Each row was made from one walk, in order. Every step used is in the known rows, and no mark comes twice. Write each row's walk.
(in the rows, 128 means zero)
Known rows:
bopos neki sedut: [118  95 145 152  96 155 118 153 118 131 100 176  97 137 142 113 147 155
 113]
bopos neki: [128 117 127 138 127 154 107 157 135 115 106 159 119 129 112 132 129 128
 125]
sedut dabito lufa nidir: [136 142 129 171 108 137 130 119  89 134 101 113 133 169 141 119 143  89
 119]
dabito lufa rubur: [139 130 106 130 103 149 172 178 117 151 102  82 128 135 116 134 162  62
 123]
lufa nidir sedut meka: [134 156 113  86 136  96 125  99 131 116 125 134 136 141  94  98 140 115
 182]
dabito sedut meka: [132 115 137 112 122 110 106  82 193 161 147 109 124 136 115 106 123  81
 153]
neki sedut: [117 102 147 138  95 129 138 121 110 149 121 145 107 136 157 111 144 158
 114]
meka bopos nidir lufa rubur: [114 135 117  71  76 128 223 172 163  64 137 157 146 117 104 112 128  37
 156]
meka bopos: [132 118 137 134 128 141 137 115 140  81 127 132 125  99 119 112 113 133
 132]
sedut dabito: [112 124 135 169  98 132 107  96 131 143  95 128 133 133 144 135 137 108
 129]
lufa nidir sedut meka bopos neki: [135 135 123 104 135 142 116 116 155  55 104 170 125 115  68  83 122 115
 187]
bopos neki sedut dabito: [ 97  91 150 190  69 161  97 119 118 146  69 177 104 144 160 121 156 133
 113]
meka bopos nidir: [ 96 118 142 125 108 135 153  98 155  78 135 171 135 104 104  90 107  87
 114]
sedut meka bopos: [133 117 141 109 105 122 109  92 166 103 115 127 124 120 113  98 114  82
 151]
dabito sedut meka bopos: [138 105 146 115 120 128 114  68 207 115 145 112 124 109 108  88 107  85
 155]
neki sedut dabito lufa: [103 103 156 202  63 145 140 109 110 185  90 116 109 164 177 118 156 103
  91]
lufa nidir sedut: [132 162 110 108 159 120 157 124 110  95 137 137 138 125 100 111 132 165
 164]
dabito lufa nidir sedut meka: [137 158 117 111 134 108 141 122 133 140 123 106 134 162  96  98 140  82
 160]

Write each row's walk:
[137 161 113 134 153 129 176 144 112 116 134 110 134 142  99 112 134 130
 143] : dabito lufa nidir sedut
[113 122 149  76  94 102 174  96 236  95 181 153 139 136  99  86  92  19
 162] : dabito sedut meka bopos nidir lufa
[111  93 130 191  43 182 144 168 113 168  44 133 105 154 145 127 185  65
 104] : bopos neki sedut dabito lufa rubur
[113 155 120 153 128 122 135  89 114 110 106 138 140 131 118 120 139 144
 163] : lufa nidir sedut dabito
[ 99 110 160  77  45  98 176 115 179 103 144 186 123 152 139  78 119  48
 142] : neki sedut meka bopos nidir lufa
[ 99 117 142  95  89 113 121  80 174  97 123 168 135 120  98  76 112  42
 137] : sedut meka bopos nidir
[108  83 166 221  61 189 131 125 129 124  65 151 100 138 146 104 136 102
  94] : meka bopos neki sedut dabito lufa
[102 106 150 106 104 116 126  57 219 108 149 152 132 109  92  67  98  43
 143] : dabito sedut meka bopos nidir
[ 72 144 125 121 127 118 166 109 163 118 137 164 144 113  85 104 125 105
 136] : bopos nidir sedut
[138  95 147 128 122 154  95  98 217 101 122 144 114 110  89  92 104  80
 157] : dabito sedut meka bopos neki
[100 143 109 173  88 153 177 132 140 165  70  81 140 126 109 137 168  58
 141] : nidir sedut dabito lufa rubur
[134 103 138 119 105 149  87 120 169  88  95 158 117 120  95 101 113  80
 150] : sedut meka bopos neki
[110 144 104  60  81 112 210 184 150 109 141 153 148 141 113 130 143  33
 153] : bopos nidir lufa rubur
[123  93 158 120  74 124 119  83 145 119 110 145 105 126 144  82 133 114
 138] : neki sedut meka bopos
[ 89 142 130 171 111 131 135  85 148 142  97 124 139 118 119 131 136 123
 147] : nidir sedut dabito
[ 76 142 126  94 104  98 136  84 183 140 126 158 145 130  84  89 129  58
 152] : bopos nidir sedut meka
